Known rows, with every way that one mark hangs from another
k391{k487 k536}: [ 1.33 -1.94 -3.86  0.17 -0.33 -0.34 -3.43 -0.92 -2.37 -1.33 -0.42  0.26
  3.83  1.44 -0.38 -1.73 -0.46 -1.22  1.48 -2.14 -2.03  0.51]
k487{k402{k536}}: [ 0.45 -1.62 -1.13  3.87  0.88 -0.95  1.01 -0.24 -1.37 -1.18 -0.16  0.78
  1.63 -1.07 -1.65  3.63 -1.94 -2.07 -2.12  0.21  1.19 -0.13]
k391{k487{k402} k536}: [ 2.51 -2.79 -4.76  1.18 -0.15  0.18 -3.34 -0.99 -3.57 -3.05 -0.79 -0.15
  4.32  0.31 -0.08  0.40 -0.79 -1.29 -0.73 -1.84 -0.17 -0.46]
k536{k487{k402{k484 k566}}}: [ 0.88 -0.78 -2.86 -0.42 -1.74  1.54  1.05  0.04  3.38 -3.65  0.82 -2.24
 -1.68 -1.17  1.37  0.33 -0.50  0.96 -4.06 -2.19  1.06 -1.86]
k391{k487{k402{k484 k536}} k566}: [-1.16 -1.87 -2.38  4.95 -1.19 -1.56 -1.99 -0.75 -0.44  0.39 -0.32 -3.48
  0.42 -0.54  1.80  2.23 -1.18 -0.24 -3.69 -0.94  3.12  1.66]
k536{k487{k402{k484}}}: [-0.24 -2.40 -4.01 -0.16 -2.14  1.21  0.73  0.49  2.44 -3.09 -0.84 -2.41
 -2.03 -3.99  0.48  1.05 -2.05 -0.14 -3.57 -1.14 -0.08 -0.79]
k391{k487{k402{k484}} k536 k566}: [ 0.46 -2.86 -3.60  2.47 -1.73  0.25 -3.16 -0.56 -2.54 -1.25 -1.45 -3.40
  1.29 -0.08  2.65 -1.16  0.39  0.06 -2.60 -1.36  1.62  1.53]
k484{k391{k487 k566} k536}: [ 1.65  0.14 -2.07 -0.94  3.46 -3.84 -1.63 -5.88 -4.05  0.11 -4.10  0.06
 -1.16  0.34  2.41 -0.93  0.04  1.68 -0.18 -1.28  3.95  0.30]
k536{k487{k402}}: [ 1.96 -2.65 -3.74  0.46 -0.38  1.04  1.67 -0.57  0.12 -3.90 -0.20 -0.80
 -1.75 -4.07 -0.01  1.12 -2.40 -0.51 -2.15 -0.40  0.98 -0.93]
k566{k536{k487{k402{k484}}}}: [ 1.81 -1.74 -2.76 -0.04 -2.70 -1.23  1.11  2.27  2.74 -1.55  1.64 -3.31
 -1.06 -4.58  2.76  0.20 -2.07  1.41 -3.24 -1.45 -0.71 -0.19]
k402{k391{k566} k484 k536{k487}}: [-2.83 -2.18 -1.06  2.77 -1.94  0.16  2.32  2.45  2.07  2.24  1.35 -1.70
 -2.57  1.00  0.84 -1.12 -1.36 -0.64 -1.48  0.35 -2.55  1.42]
k402{k391{k536 k566} k484}: [-1.82 -1.88  0.23  0.38 -2.44  1.51  0.28  2.64 -0.93  2.22  0.13 -1.95
 -0.09  3.48  2.49 -4.31  2.34  0.27 -0.83  0.21 -2.51  1.10]
k391{k536{k487{k402{k484}}} k566}: [ 0.40 -3.21 -3.53  0.53 -1.90  1.39  0.55  0.01 -1.13 -2.35 -1.56 -2.47
 -2.82 -3.38  1.57 -2.51 -0.58 -1.61 -1.80  0.40  0.89  1.45]
k484{k391{k487{k402} k536}}: [ 2.44 -2.41 -4.17  1.47  1.68 -1.78 -3.68 -4.23 -5.46 -2.32 -1.65 -0.15
  3.81 -0.26  1.65  0.02 -0.58 -0.80 -1.42 -2.69  1.31 -1.16]
k484{k536}: [ 0.59  0.77 -0.70 -2.74  1.62 -0.97  1.08 -1.28 -0.75 -1.05 -3.70  1.60
 -1.00  0.54 -2.24  0.13 -0.21 -0.03  0.42 -0.39 -0.25 -0.61]
k536{k487{k402{k391 k484 k566}}}: [ 0.99 -1.64 -2.40  0.02 -1.99  2.56  1.83  1.53  2.96 -2.78  1.98 -2.22
 -0.94  1.35  2.53 -0.67  0.19  1.56 -4.04 -2.04 -0.42 -2.39]
k487{k402{k391 k566}}: [ 2.68 -0.85  0.34  1.88  0.70  2.32  2.31  1.00 -0.36 -1.86  2.37 -0.25
  1.82  4.84  2.62  0.37  1.85  1.60 -2.86 -1.24  1.57 -3.26]
k566{k536{k487}}: [ 2.81 -0.68 -2.11 -0.72 -1.20 -1.53  1.90  1.65  1.85 -0.36  2.69 -1.32
 -0.90 -3.61  1.86 -1.22 -2.09  1.17  0.09 -0.70 -1.52  0.49]
k484{k391 k536}: [ 0.89  0.90 -0.57 -2.18  3.51 -3.09 -0.29 -4.66 -3.02 -0.58 -4.66  2.16
 -0.75 -0.34 -0.38 -0.02 -0.02  0.51 -0.41 -1.03  1.52 -1.17]
k391{k487{k402} k536 k566}: [ 2.50 -3.21 -3.78  3.07 -0.03  0.21 -1.91 -1.61 -4.38 -1.73 -0.85 -1.88
  1.55 -0.15  2.20 -1.13 -0.13 -0.90 -0.90 -0.74  2.63  1.10]
k566{k536}: [ 1.89  0.57  0.56  0.11 -0.52 -2.09  0.87  1.80  1.05  1.26  2.28 -1.21
  1.03 -1.01  2.07 -0.73  0.00  1.50  0.06  0.07 -0.61  0.40]
k402{k484 k536{k487}}: [-3.06 -0.81 -2.48  0.86 -2.00 -1.02  0.12  0.90  3.90 -0.01 -0.06 -0.51
 -1.03 -2.26 -2.39  0.93 -3.02 -2.21 -1.68 -0.78 -3.17  1.20]
k402{k391 k566{k536{k487}}}: [ 3.85  0.16 -0.26 -0.74 -0.81  0.46  3.57  2.89  2.64 -0.05  5.52 -0.82
  0.74  3.51  4.17 -3.22  0.44  3.07 -0.02 -1.79 -1.83 -1.93]

Rows
[-1.72 -1.14 -1.22  3.74  0.48 -2.42 -1.17 -1.92 -0.71 -0.17 -1.72 -0.81
  1.36 -1.55  0.22  3.27 -0.79 -1.31 -5.17 -0.88  1.21 -0.45]	k487{k402{k484{k391} k536}}
[-0.32  0.32 -0.90  1.09 -1.11 -3.55 -3.33 -1.68  0.23  2.63  0.63 -4.09
  0.08 -1.14  6.28 -1.59  1.20  3.07 -2.52 -2.06  2.05  1.45]	k402{k484{k391{k487 k566{k536}}}}
[-0.31 -1.81 -1.99  1.03 -0.30 -0.76 -2.19 -1.78 -2.18 -1.85 -2.41 -1.35
  1.36 -1.34  1.52  0.24  0.72 -0.57 -4.02 -1.53  0.96 -1.07]	k487{k402{k484{k391{k536}}}}
[ 0.01  1.51 -1.93 -3.82 -0.85  0.38  1.07 -0.41  4.57 -2.22 -1.67 -0.34
 -2.78  1.46 -0.77 -1.69  0.24  1.75 -2.19 -2.68 -0.92 -1.60]	k402{k484{k536{k487}} k566}
[ 3.36 -1.21 -3.49  1.54  1.80 -1.24 -3.46 -4.69 -4.40 -2.91 -0.08 -0.12
  4.21  2.05  2.74 -0.83  0.75  0.13 -1.58 -3.32  2.35 -1.95]	k484{k391{k487{k402{k566}} k536}}
[ 0.09 -0.68 -1.26  0.21  1.25 -2.00  0.05 -3.30 -1.97 -0.94 -4.90 -1.76
 -2.49 -1.74  2.61  0.92  0.78  1.30 -4.53 -0.34  4.36 -0.70]	k487{k402{k484{k391{k566} k536}}}
[ 2.27 -3.76 -3.21  0.49 -0.61  1.69  2.91  1.25 -0.30 -3.05  0.88 -0.67
 -0.45 -0.98  0.80  0.38 -1.70  0.15 -2.10 -0.42 -0.47 -2.01]	k536{k487{k402{k391}}}
[-1.82 -1.18 -1.18  3.60 -1.04 -0.84 -0.02  0.80  0.86 -0.41 -0.95 -1.20
  1.19 -1.24 -1.11  3.54 -1.21 -1.31 -4.29 -0.49  0.21 -0.06]	k487{k402{k484 k536}}
[-1.47  1.07 -1.22  0.59 -1.78 -0.19  0.79  0.32  5.33 -0.62  1.82 -0.43
 -0.89  1.23 -1.10 -0.11 -1.33 -0.87 -2.04 -1.83 -1.76 -0.33]	k402{k484 k536{k487} k566}
[ 0.99 -1.38 -3.20  3.89  2.33 -3.08 -3.19 -4.50 -3.55 -0.92 -0.99 -0.12
  3.31 -0.64  1.19  3.09 -1.89 -0.53 -2.74 -2.44  2.40 -0.91]	k484{k391{k487{k402{k536}}}}
[-0.72 -2.18 -0.51  1.38 -1.66  1.54  0.52  2.28  0.51 -0.44  0.15 -2.09
  1.02  1.46  1.91  1.05  1.03  1.44 -4.40 -1.07 -0.67 -1.66]	k487{k402{k391 k484}}
[ 1.40 -3.32 -1.97  0.23 -0.63  2.17  2.38  1.63 -2.29  0.08  0.81 -0.11
 -1.22  1.38  1.32 -4.72 -0.12 -1.02  1.29  1.01 -2.00  0.77]	k402{k391{k536{k487} k566}}
[ 1.26  0.17 -0.19  3.60  1.07 -0.15  1.60 -0.61  0.02 -1.97  1.20  0.63
  1.58  2.06 -0.46  2.54 -0.39 -1.09 -2.57 -0.92  2.73 -1.40]	k487{k402{k536 k566}}
[ 2.39 -2.71 -3.44  2.58  1.80 -1.86 -3.02 -4.78 -6.29 -1.10 -1.74 -1.34
  1.78 -0.93  3.78 -1.31  0.39 -0.24 -1.31 -1.32  4.23  0.21]	k484{k391{k487{k402} k536 k566}}
[-1.37 -0.10 -2.87 -4.04 -1.16 -0.71  0.59  0.19  3.03 -1.66 -3.56 -0.49
 -3.22 -1.79 -1.65 -0.52 -1.66  0.51 -1.64 -1.43 -2.44  0.00]	k402{k484{k536{k487}}}
[ 1.78 -1.04 -2.07  3.28 -2.48 -2.16 -1.10  1.21  0.44  1.02  1.56 -5.41
  0.30 -1.73  6.06  0.50  0.31  3.21 -3.73 -1.52  3.51  1.38]	k391{k487{k402{k484}} k566{k536}}
[-2.00  0.94  1.72  2.22 -1.37  0.79  0.86  2.46  3.29  2.26  3.10 -0.14
  2.06  7.13  0.64 -0.21  1.31  0.32 -2.22 -1.67 -2.87 -0.91]	k402{k391 k484 k536 k566}
[ 1.20  0.15 -0.58 -0.95 -0.02  1.66  1.94  0.96  1.29 -1.51 -1.17 -0.50
  0.65  5.42  1.25  0.43  2.08  2.62 -4.32 -2.11  0.53 -3.12]	k487{k402{k391 k484{k536} k566}}
[-1.78 -0.03 -0.87  1.31 -2.12  0.99  2.24  2.09  4.57  0.60  3.29 -0.10
  0.35  4.32 -0.14 -1.04 -0.55 -0.01 -2.34 -1.83 -3.72 -1.12]	k402{k391 k484 k536{k487} k566}
[ 1.58 -2.73  0.34  2.99  0.07  1.24  2.49  0.94 -2.60 -0.22  0.77 -1.59
 -0.67  1.11  3.50  0.00  1.05  0.80 -2.35  1.03  2.91 -0.41]	k487{k402{k391{k566}}}
[ 1.70 -0.79 -2.34 -2.41  3.02 -2.59  1.41 -5.34 -2.50 -0.89 -4.38  0.96
 -5.11 -3.30  1.29 -1.98 -0.89  0.49 -0.17  0.09  2.81 -0.15]	k484{k391{k566} k536{k487}}
[ 1.14 -1.66  0.59  2.65 -1.90  0.10  1.97  3.51  0.19  1.62  2.03 -4.23
 -0.47  0.52  5.57 -0.19  1.50  3.09 -4.07  0.09  0.98 -0.13]	k487{k402{k391{k566{k536}} k484}}
[ 2.08 -2.32 -2.17  0.43 -2.44 -0.36  2.20  3.80  2.39 -0.74  2.54 -2.91
  0.12 -2.18  3.62 -0.39 -1.38  2.03 -3.33 -1.39 -1.95 -0.77]	k566{k536{k487{k402{k391 k484}}}}
[ 1.75  1.07  0.36  1.14 -0.68 -1.89 -0.63 -0.61  1.51 -0.72  1.70 -2.84
  1.20  0.15  5.40  0.24  1.82  2.88 -5.25 -2.63  3.21 -2.11]	k487{k402{k484{k391} k566{k536}}}
[ 3.54  0.61 -3.14 -0.73  3.78 -2.61 -1.90 -6.30 -2.90 -2.95 -3.27  1.06
  1.74  2.03  1.54  1.36  0.38  2.05 -2.51 -3.68  4.16 -2.86]	k484{k391{k487{k402{k566}}} k536}
[ 0.48 -1.14 -3.96 -0.37 -0.65 -1.14 -2.39 -0.97  0.07 -2.07 -3.39 -1.74
  1.34  0.14  0.24  2.71 -1.03  1.41 -3.58 -3.12  0.69 -0.99]	k391{k487{k402{k484{k536}}}}
[ 3.61  1.10 -0.55 -1.09 -0.74 -0.59  1.94  1.04  3.21 -1.01  4.31 -0.92
 -0.47  0.03  2.80 -2.45 -0.19  2.09 -0.23 -1.79  0.36 -0.97]	k402{k566{k536{k487}}}
[ 0.46 -0.02 -1.09  0.89  0.02  0.05 -1.80 -2.29 -0.87 -2.23 -0.95 -1.31
  1.74  1.33  2.68 -0.62  2.40  0.23 -4.33 -2.43  1.93 -2.23]	k487{k402{k484{k391{k536}} k566}}
[ 1.35 -1.36 -2.59  1.57  1.75 -2.25 -3.82 -4.63 -5.17  0.33 -1.44 -0.74
  1.29  0.02  3.37 -2.81  0.91 -0.44  0.59 -1.12  2.21  1.24]	k484{k391{k487 k536 k566}}
[ 4.64 -0.23  0.83  1.90 -0.04  0.56  2.60  2.57  0.42 -0.71  4.22 -1.18
  2.52  3.81  4.40 -0.07  1.81  3.05 -2.58 -1.38  1.42 -2.73]	k487{k402{k391 k566{k536}}}
[ 2.10 -0.51 -0.77  0.67  0.73 -3.31  1.06 -2.69 -1.36  0.96  1.24 -1.96
 -2.79 -4.38  5.37 -2.54 -0.47  1.56 -0.50  0.22  3.06  1.10]	k484{k391{k566{k536{k487}}}}
[ 0.63 -0.83 -2.94 -0.26 -0.87  0.15  0.09 -2.56  1.96 -3.59  0.26 -1.94
 -1.87 -1.67  2.92 -0.12 -0.21  1.25 -4.87 -2.61  2.06 -2.03]	k536{k487{k402{k484{k391} k566}}}
